Each row was made from one walk, in order. Every step used is in the known rows, and no mark comes twice. Write each row's walk.
In the rows, 128 means zero.
Known rows:
pese-takev-rupil-teka: [162 106  98 213 127 141 160  99 118 142 146 102  76 119 152  97 116 150
 117 123 118 112 103]
gobilod-disak: [173 114 157 116  99 126 192 105 128 102 123 134 153  82 139 121 126  92
 114 123 122 125 174]
teka-rupil-tuvur-pese-disak: [151 112 157  74 155 109  89 185 131 103  77 116 200 173 136 152 129 125
 111  92 131 120 159]
beban-pese-teka-rupil: [141 145 118  61 105 104 114 126 178 140 113  98  97 189 139 147 104 157
 172 146 146 137 196]
takev-pese-tuvur-rupil-teka: [ 95  81 137 216 127 183 122 143  35 152 131 130  78 113  59 100 126 130
 129 116 137 114 128]
rupil-tuvur-pese: [149 132 133 128 176 123  61 112 123  87  98 120 199 140 153 157 138 111
 125 121 147 134 135]
tuvur-rupil-teka: [202  90 133 201 150 155 127  88 116 144 137 105 106  63 139 139 118 103
 113 132 147 118 149]
pese-teka: [187 158  88 120 122 121 104  79 163 137 115  96 150 115 154 123 106 138
 155 131 104 122 136]
teka-rupil-tuvur-pese-takev-gobilod: [121 150 138 125 187 116  52 163 126 108 126 159 132 207 168 131 121 135
  96 105 120 126 128]
gobilod-disak-pese-takev-rupil: [ 75 159 138 135  86 140 205 141 161 153 164 156  68  76 121  74 132 136
 129 127 107 117 109]
pese-teka-rupil-tuvur: [197 144 135 108 145 109 109 127 148 123 113 119 167 190 160 118 102 133
 127 123 161 145 162]
teka-rupil-tuvur: [182 105 172  99 147 128 133 113 124  91 111 124 172 205 169 114 129 109
  88 114 181 147 189]
tuvur-rupil: [173 117 148 141 146 157 105  90 138 134 128 106 130  66 155 150 120 112
 113 130 139 117 164]
disak-pese-takev: [ 96 194 108  82  98 138 103  70 162 152 159 143 106 144 149  62 139 163
 131 140  96 149 132]
beban-pese: [125 124 125  71 107 124 119  88 148 110 119  91 130 142 145 157 136 127
 146 152 153 147 183]
teka-rupil-tuvur-pese-takev: [134 157 149 103 167 107  51 130 123 107 121 158 152 213 169 123 121 156
 112 116 123 144 162]
disak-pese-tuvur-rupil: [ 80 130 142 109 122 165 119 128 108 148 134 148 113  98  91  98 146 143
 133 145 110 120 123]
disak-pese: [112 158 123  85 106 153 133  72 170 130 134 120 125 133 136  85 150 121
 134 132 130 135 143]
takev-gobilod-disak-pese: [101 143 142 111 104 146 200 146 165 130 144 155 108  79 112  96 145  70
 113 117 117 119 120]
rupil-teka: [202  94 113 168 126 138 152  68 116 114 126  97 128 127 145 110 128 107
 117 126 134 127 149]
gobilod-beban-pese-tuvur-rupil: [101  91 148  98 104  94 146 153  91 125 133 143 126  83  98 198 130 157
 142 171 131 132 124]
teka-rupil-tuvur-pese: [150 120 164 108 177 122  75 133 130  85  96 136 168 202 155 148 131 117
 113 106 159 129 170]
takev-gobilod: [159 119 116 131 143 149 133  98 141 106 121 101 139 123 160 132 131  92
 102 110 123 109 130]
gobilod-takev-pese: [ 72 153 161 139 112 197 115  74 113 132 124 137 148 172  88  94 139  96
 130  75 135 147 159]
takev-pese-tuvur: [ 63 118 135 127 100 165 123 122  56 111 109 127 126 178  81  82 141 141
 136 107 116 122 140]
rupil-tuvur: [185 121 142 117 148 130 118  91 118  94 117 112 200 141 166 127 136 102
 103 127 170 154 150]

Which walk is each row?
[145 133 124  97 132  62 143 193 165 127 133 127 138 175 143 193 107 127
 135 145 179 149 111]  takev-gobilod-beban-pese-teka-rupil-tuvur
[ 99 184 136  87  73 125 168 108 150 149 166 178 102  99 124  61 134 136
 126 140  90 148 143]  gobilod-disak-pese-takev
[124  65 126 156 126 135 130 145  65 140 126 117  93 105  83 156 128 142
 144 166 140 134 151]  beban-pese-tuvur-rupil-teka
[123 106 111  65  86  79 174 182 157 128 119  92 153  84 125 201 135 118
 126 130 119 123  97]  takev-gobilod-beban-pese-disak
[168  65 132 192 141 149 139 123  55 135 124 128 117  95  97 122 124 130
 116 140 114 112 133]  pese-tuvur-rupil-teka
[135 179 128  83 129 121 111 133 181 150 129 138 138 192 135  84 123 139
 140 132 164 154 142]  disak-pese-teka-rupil-tuvur
[152 143 130  67 128  91 100 148 159 128 113 110 143 201 142 153 106 144
 153 149 189 166 186]  beban-pese-teka-rupil-tuvur
[136 145  96 183 186 118  73 158 157 126  93  96 157 104 141 171 109 134
 162 117 142 104  70]  takev-rupil-tuvur-pese-teka
[127 103  98 177  92  84 191 131 129 143 163 114  61 107 136 163 120 165
 141 157 140 131  85]  gobilod-beban-pese-takev-rupil-teka
[ 83 189  94 104 118 147 108 102 166 153 164 141  90 135 149  71 141 139
 116 128  91 132  98]  disak-pese-takev-gobilod
[145 132 127 161 147 129 124 122 116 121 136 112 147 132 174 111 121 146
 100 123 153 139 104]  pese-takev-rupil-tuvur
[ 99 145 105 165 155 134  81 117 142 123 120 116  96 117 158 137 120 164
 142 112  85  92  99]  tuvur-pese-takev-rupil
[150 161 114 111 152 114  66 122 178 128  95 123 118 172 144 146 103 151
 168 113  96  99 157]  tuvur-pese-teka-rupil
[107  99 124 168 126 165 142 130  85 162 143 146  86  98  74  87 143 136
 130 145 117 123 111]  disak-pese-tuvur-rupil-teka
[127 118  89 221 159 134 104 118 122 137 129 112  71 115 139 128 118 155
 139 116  96  94  86]  tuvur-pese-takev-rupil-teka
[111 156 128 189 192 141  77 148 152 137  97 131 191 129 112 168 115 114
 159  90 130 123  72]  gobilod-takev-rupil-tuvur-pese-teka
[119  59 120 177 126 104 173 189  70 138 146 139  86  76  81 201 130 122
 127 160 135 115  81]  takev-gobilod-beban-pese-tuvur-rupil-teka
[125 112 119  96 106  92 163 130 154 108 139 110 126 112 144 197 136 110
 126 146 145 128 111]  takev-gobilod-beban-pese
[136 119 129  75  89  85 159  99 151 107 132 114 140 120 146 187 138 134
 142 159 149 147 142]  gobilod-beban-pese
[ 66 122 141 104  99 143 211 176 101 119 133 175 118 112  74  78 150  98
 119 124  86 111 103]  takev-gobilod-disak-pese-tuvur
[ 73  93 166 221 130 207 124 131  31 164 132 165 105 138  25  96 133 110
 122  91 123 132 130]  gobilod-takev-pese-tuvur-rupil-teka
[ 84 169 121 137 130 144 129 128 147 144 155 131 117 136 151  75 140 150
 115 132 155 145  87]  disak-pese-takev-rupil-tuvur
[ 75 134 123  79  98 149 141 106 106 120 121 142 134 164  96  69 156 147
 136 137  96 129 122]  disak-pese-tuvur
[135 169 116 124 166 108  31 108 115 109 124 143 178 151 169 133 127 151
 123 130 110 152 122]  rupil-tuvur-pese-takev
[139 130 113  88 131 118  81 136 147 117  81  94 183  96 129 155 134 131
 142 100  75  99 132]  tuvur-pese-disak
[ 94 183 103 110  98 108 145 109 168 151 179 163 100 114 149 105 138 144
 113 135  88 130  58]  disak-pese-takev-gobilod-beban
[146 143 129 134 110 119 170 136 124 125 153 158 119  87 151 107 115 107
  98 117  81 123 134]  pese-takev-gobilod-disak
[135  62 131 158 106  96 167 156  68 138 142 139 102  83  83 189 129 148
 142 174 139 133 113]  gobilod-beban-pese-tuvur-rupil-teka
[ 97  86 144 194 122 160 210 203  81 160 153 179  68  45  47  96 137  84
 115 132 105 104  92]  takev-gobilod-disak-pese-tuvur-rupil-teka
[125 164 147 109 126 117 179 206 172 146 141 170 120 140 113  93 116  90
 125 117 152 137 121]  takev-gobilod-disak-pese-teka-rupil-tuvur
[126 108 133 174 190 139  95 146 130  91  95 101 163 119 148 169 134 110
 127 109 161 109  97]  takev-rupil-tuvur-pese
[136 111 121  44  64  70 168 150 153 127 115  94 170  90 125 192 135 141
 141 142 122 138 131]  gobilod-beban-pese-disak
